What can hang from each mark
q_36: q_943
q_111: q_619 q_838
q_456: q_619
q_838: q_111 q_456 q_943
q_619: q_111 q_203 q_456
q_466: q_619
q_943: q_838

Known rows, with every way that one mark hangs from another
q_466[q_619]: +0.32; -2.27; +0.80; +2.62; -2.50; +1.40; -1.42; -0.14; -0.25; +1.52; +1.79; -0.59; -1.68; -1.52; +2.30; +0.39; -3.18; +1.56
q_456[q_619[q_111[q_838] q_203]]: -1.05; +1.56; -0.36; +3.16; +0.73; +2.41; -2.79; -0.71; +3.18; +3.42; +6.69; +0.42; +2.29; -0.80; +2.70; +0.92; -2.63; +0.03
q_838[q_943]: -0.35; -1.30; +0.98; +1.05; -3.06; -0.01; +0.71; -1.95; -1.19; +2.25; +1.63; +1.19; -1.43; +0.09; +1.69; +0.03; +0.84; +1.02
q_111[q_838]: -1.55; -0.69; -1.73; +2.02; -1.69; +0.11; -0.72; -1.46; -0.71; +1.41; +1.77; -0.18; -1.09; -0.72; +0.51; -1.34; +0.71; -0.19
q_619[q_111[q_838] q_203 q_456]: -0.72; +1.69; -2.58; +1.39; +1.75; +2.82; -2.53; +0.60; +0.39; +4.54; +4.95; +1.45; +1.98; -3.18; -1.03; +2.72; -2.20; +0.19
q_466[q_619[q_456]]: +0.49; -1.99; +0.21; +1.18; -1.12; +2.01; -2.29; +0.43; -0.13; +2.54; +2.26; +0.21; -0.61; -2.20; +2.62; +2.06; -4.08; +0.32
q_943[q_838[q_111[q_619] q_456]]: -3.61; -1.08; -1.04; +0.51; -2.64; -1.78; -0.03; -2.37; +4.42; +5.30; +1.64; +2.65; -0.88; -0.35; +3.28; +1.02; +1.23; -1.41
q_466[q_619[q_111[q_838[q_456 q_943]]]]: +0.15; +1.44; -0.71; +1.84; -4.46; +1.30; -0.54; +0.46; +0.24; +4.66; +8.15; -0.39; -0.22; -3.26; +3.14; +1.41; -1.85; +0.31
q_838[q_111 q_943]: -1.35; -1.15; +3.30; +1.27; -3.54; +0.13; +1.42; -0.40; +0.17; +2.95; +3.42; +2.05; -1.18; +0.62; +1.48; +1.65; +1.26; +1.50
q_619[q_111[q_838[q_943]] q_456]: -0.65; +1.01; -1.44; +0.98; -0.98; +0.83; -0.54; +0.24; -0.97; +4.43; +6.71; +1.63; +1.16; -2.16; +1.18; +2.39; +0.66; -0.39
q_619[q_111[q_838[q_943]] q_203 q_456]: -0.98; +2.09; -1.41; +0.68; +0.08; +2.56; -1.16; +0.38; -0.11; +5.21; +6.99; +2.18; +2.19; -2.82; -0.86; +2.92; -0.99; +1.10
q_456[q_619]: +0.06; -1.96; +1.42; +2.21; -1.00; +0.66; -1.86; -2.59; +1.99; +1.59; +1.21; +0.34; +0.37; +0.68; +4.94; +0.11; -1.56; -1.56
q_619[q_203 q_456]: -0.33; -0.70; -0.97; +0.21; +0.98; +2.84; -2.15; -0.97; +0.00; +3.69; -0.33; +2.18; +0.65; -1.82; -0.39; +2.30; -2.48; +0.96
q_466[q_619[q_111]]: +1.64; -1.45; +0.59; +3.36; -1.57; +1.68; -1.90; +1.62; +0.03; +2.67; +5.29; -0.38; -0.85; -2.76; +2.37; +2.10; -3.65; +2.02
q_36[q_943[q_838[q_111]]]: -1.91; -0.95; +2.79; +2.11; -0.92; -1.16; +0.81; +0.91; +0.17; +5.51; +3.01; +3.34; -1.86; +1.12; +3.83; +0.90; +3.37; +3.63
q_111[q_619[q_203] q_838[q_456 q_943]]: -2.82; +1.82; -2.76; -0.15; -3.19; +0.23; -0.29; -3.84; +2.59; +4.19; +4.10; +1.11; +0.91; -0.29; +1.12; +0.02; +0.76; -1.85
q_943[q_838[q_456]]: -2.01; -1.12; -2.88; +0.29; -2.25; -0.51; -0.25; -2.43; +1.60; +4.90; -1.74; +2.28; -1.65; -1.95; +2.78; -0.34; +0.42; -0.68
q_838[q_111 q_456[q_619] q_943]: -0.69; -0.09; +4.20; +0.33; -3.96; +0.80; +0.13; -2.24; +3.49; +4.58; +3.64; +2.41; +0.64; +0.92; +6.74; +2.10; +0.09; -1.86
q_111[q_838[q_456]]: -1.17; +0.35; -2.68; +1.00; -2.45; +0.16; -0.51; -2.54; +0.33; +2.89; +0.83; +0.10; -1.00; -1.66; +1.64; -0.60; +0.44; -2.00
q_619[q_111[q_838] q_456]: -0.16; +0.43; -2.30; +1.66; +0.81; +1.16; -2.09; +0.44; -0.49; +3.64; +4.88; +1.03; +0.95; -2.60; +0.49; +2.47; -0.79; -0.91
q_456[q_619[q_111[q_838[q_943]] q_203]]: -1.31; +2.03; +0.70; +2.34; -1.09; +2.03; -1.35; -1.00; +2.35; +4.06; +8.24; +1.07; +2.50; -0.34; +2.58; +0.99; -1.08; +0.21

Rows
-0.86; -0.26; -0.93; +1.68; -0.84; +0.29; -1.93; -2.40; +3.67; +5.85; +3.18; +2.20; +0.60; -1.85; +6.18; +1.48; -1.28; -1.78 -> q_943[q_838[q_456[q_619[q_111]]]]
-0.15; +1.25; -1.61; +2.17; +0.69; +3.89; -3.23; +2.27; +1.07; +4.32; +7.28; +0.50; +1.71; -4.15; +0.17; +2.87; -5.18; +1.58 -> q_466[q_619[q_111[q_838] q_203 q_456]]
-1.53; -1.70; +0.82; +0.78; -0.19; -0.08; -1.29; -1.39; +2.23; +3.29; +3.00; +1.97; +0.67; +0.28; +1.28; +3.69; -0.16; -1.19 -> q_838[q_111[q_619[q_456]]]
-1.24; +1.10; -1.25; +1.40; -0.06; +1.85; -2.55; -1.81; +4.88; +6.84; +3.28; +2.75; +1.63; -2.07; +4.81; +1.87; -3.11; -0.34 -> q_943[q_838[q_456[q_619[q_111 q_203]]]]
-1.41; +1.81; -0.91; +2.10; -1.52; +1.87; -0.22; +0.03; -0.02; +3.91; +6.85; +1.22; +1.00; -1.80; -0.42; +1.02; +0.03; +2.15 -> q_619[q_111[q_838[q_943]] q_203]
-1.01; -0.20; -0.62; +0.45; -1.10; -0.97; -0.01; -1.11; +0.20; +6.30; -0.08; +2.87; -1.74; -0.33; +5.08; -0.07; +2.79; +1.07 -> q_36[q_943[q_838[q_456]]]
-2.30; -0.10; -1.24; +0.46; -0.85; +1.61; -1.94; -3.11; +4.80; +5.51; +0.11; +2.82; +0.84; -0.93; +5.14; -0.07; -2.28; -0.69 -> q_943[q_838[q_456[q_619[q_203]]]]
-0.44; +1.10; -0.83; +3.55; -0.99; +3.07; -2.20; +1.99; +1.06; +3.20; +7.39; -0.61; +0.54; -3.32; +0.31; +0.89; -4.21; +2.62 -> q_466[q_619[q_111[q_838] q_203]]
-4.36; -0.93; -0.74; +0.35; +0.42; +0.55; -1.31; -0.63; +4.08; +5.54; +2.69; +4.14; +1.05; -0.46; +0.47; +2.80; -0.88; +0.56 -> q_943[q_838[q_111[q_619[q_203 q_456]]]]
-2.83; +0.92; -2.39; -0.25; -0.77; +0.93; -1.20; -2.50; +1.76; +3.59; +5.16; +1.61; +1.87; +0.14; -0.27; +1.06; -0.06; -1.05 -> q_111[q_619[q_203 q_456] q_838[q_943]]
-2.47; -0.16; +0.64; +0.77; -1.47; -2.13; +0.19; -1.30; +2.97; +6.67; +3.38; +3.36; -1.11; +1.44; +5.03; +1.85; +3.96; +0.48 -> q_36[q_943[q_838[q_111[q_619] q_456]]]
-1.20; +0.66; -1.43; +0.30; -4.09; -0.03; +0.65; -2.56; -0.46; +3.53; +2.38; +0.72; -0.76; -1.16; +2.23; -0.70; +1.76; -1.79 -> q_111[q_838[q_456 q_943]]
+1.51; +0.47; +1.65; +1.05; -2.29; +0.99; -1.05; -2.72; +2.68; +5.06; +5.18; +1.30; +1.36; -0.99; +6.13; +2.56; -0.80; -1.97 -> q_838[q_456[q_619[q_111]] q_943]
-3.23; +0.11; +1.54; +0.74; -1.42; +1.76; -1.30; -1.55; +6.16; +6.31; +1.84; +3.79; +0.78; -0.61; +5.04; +1.48; -1.72; -0.08 -> q_943[q_838[q_111 q_456[q_619[q_203]]]]
-0.60; +1.74; -1.62; +1.11; -3.30; +0.19; +0.22; -1.32; -0.03; +4.80; +5.96; +0.77; -0.08; -2.52; +1.87; +1.41; +1.28; -1.09 -> q_619[q_111[q_838[q_456 q_943]]]
-1.83; +0.09; +1.93; +0.74; -1.65; -0.64; +0.68; +0.23; +1.36; +7.06; +1.78; +3.71; -1.84; +0.05; +4.86; +1.24; +3.27; +1.80 -> q_36[q_943[q_838[q_111 q_456]]]
-2.12; +0.58; +1.52; -0.21; -3.28; +0.74; +0.29; -2.70; +3.94; +5.29; +3.75; +2.51; +0.75; +0.03; +1.07; +2.94; +0.30; -0.12 -> q_838[q_111[q_619[q_203]] q_456 q_943]
-1.58; +1.62; -0.93; +0.94; -0.87; +2.31; -2.40; -3.21; +3.93; +3.72; +2.19; +0.77; +1.59; -0.73; +3.87; -0.25; -2.24; -2.53 -> q_111[q_838[q_456[q_619[q_203]]]]
-3.45; -2.06; -0.84; +0.50; -0.64; -1.22; -0.91; -0.96; +3.43; +4.50; +2.80; +3.21; +0.05; +0.07; +2.23; +2.26; +0.43; -0.88 -> q_943[q_838[q_111[q_619[q_456]]]]
+1.54; -0.06; -0.05; +1.83; +0.91; +4.29; -3.29; +2.08; +0.91; +4.79; +5.29; +1.02; +1.50; -4.04; +0.72; +4.28; -6.29; +2.67 -> q_466[q_619[q_111 q_203 q_456]]
+1.77; -1.26; +0.21; +2.20; +0.00; +2.26; -2.68; +1.62; -0.10; +3.87; +5.29; +0.52; +0.24; -3.37; +2.56; +3.72; -4.69; +0.92 -> q_466[q_619[q_111 q_456]]
-1.56; -1.01; +0.40; +0.72; -2.60; -0.78; -0.56; -2.68; +3.24; +3.86; +1.72; +1.37; -0.40; -0.01; +2.75; +2.28; +0.77; -1.80 -> q_838[q_111[q_619] q_456]
-2.78; +0.23; -3.07; +1.80; -0.49; +0.23; -1.63; -2.68; +2.39; +1.83; +3.25; +0.36; +0.55; +0.32; -0.60; -0.53; -0.28; -0.42 -> q_111[q_619[q_203] q_838]
-1.77; +0.08; +0.22; +0.46; -1.53; +0.89; -1.01; -2.58; +4.15; +4.57; +1.86; +1.95; +0.55; -0.32; +1.02; +2.87; -0.94; -0.55 -> q_838[q_111[q_619[q_203]] q_456]
-3.96; -2.07; -0.30; +1.90; -1.99; -2.02; -0.03; -1.44; +3.13; +3.52; +2.77; +2.75; -0.95; +0.76; +2.02; +0.56; +1.42; +0.26 -> q_943[q_838[q_111[q_619]]]
+1.23; -0.32; +0.50; +3.09; -0.67; +3.33; -2.57; +1.60; +1.08; +3.71; +5.11; +0.23; +0.15; -3.19; +0.85; +2.51; -5.11; +3.59 -> q_466[q_619[q_111 q_203]]
-0.74; -0.16; +2.83; +0.05; -4.37; +0.34; +1.35; -1.37; +0.64; +4.50; +2.22; +2.43; -0.96; -0.71; +2.76; +2.19; +1.50; -0.22 -> q_838[q_111 q_456 q_943]
-2.85; -0.29; -1.94; +1.28; -3.33; -1.46; +0.37; -3.29; +0.67; +1.68; +4.88; +0.23; -0.08; +1.05; +1.30; -0.96; +2.45; -1.24 -> q_111[q_619 q_838[q_943]]
-3.15; -0.19; +1.72; +1.73; +0.27; -0.56; -0.33; +0.16; +3.10; +6.01; +4.30; +3.58; +0.09; +2.19; +2.31; +1.55; +2.40; +3.11 -> q_36[q_943[q_838[q_111[q_619[q_203]]]]]
+0.95; +0.29; -1.04; +0.92; +2.00; +3.07; -2.70; +0.32; +0.20; +4.90; +2.85; +2.13; +1.58; -3.07; -0.36; +4.15; -3.34; +1.28 -> q_619[q_111 q_203 q_456]
-1.90; -1.41; +2.39; +1.41; -3.50; -1.34; +0.96; -2.01; +1.68; +2.68; +4.56; +1.91; -0.40; +1.82; +1.56; +1.90; +2.05; +0.30 -> q_838[q_111[q_619] q_943]
-0.95; +1.71; -0.02; +2.79; -2.68; +2.98; -1.04; +1.80; +0.74; +3.78; +9.07; +0.10; +0.76; -2.58; +0.65; +0.90; -2.76; +3.19 -> q_466[q_619[q_111[q_838[q_943]] q_203]]
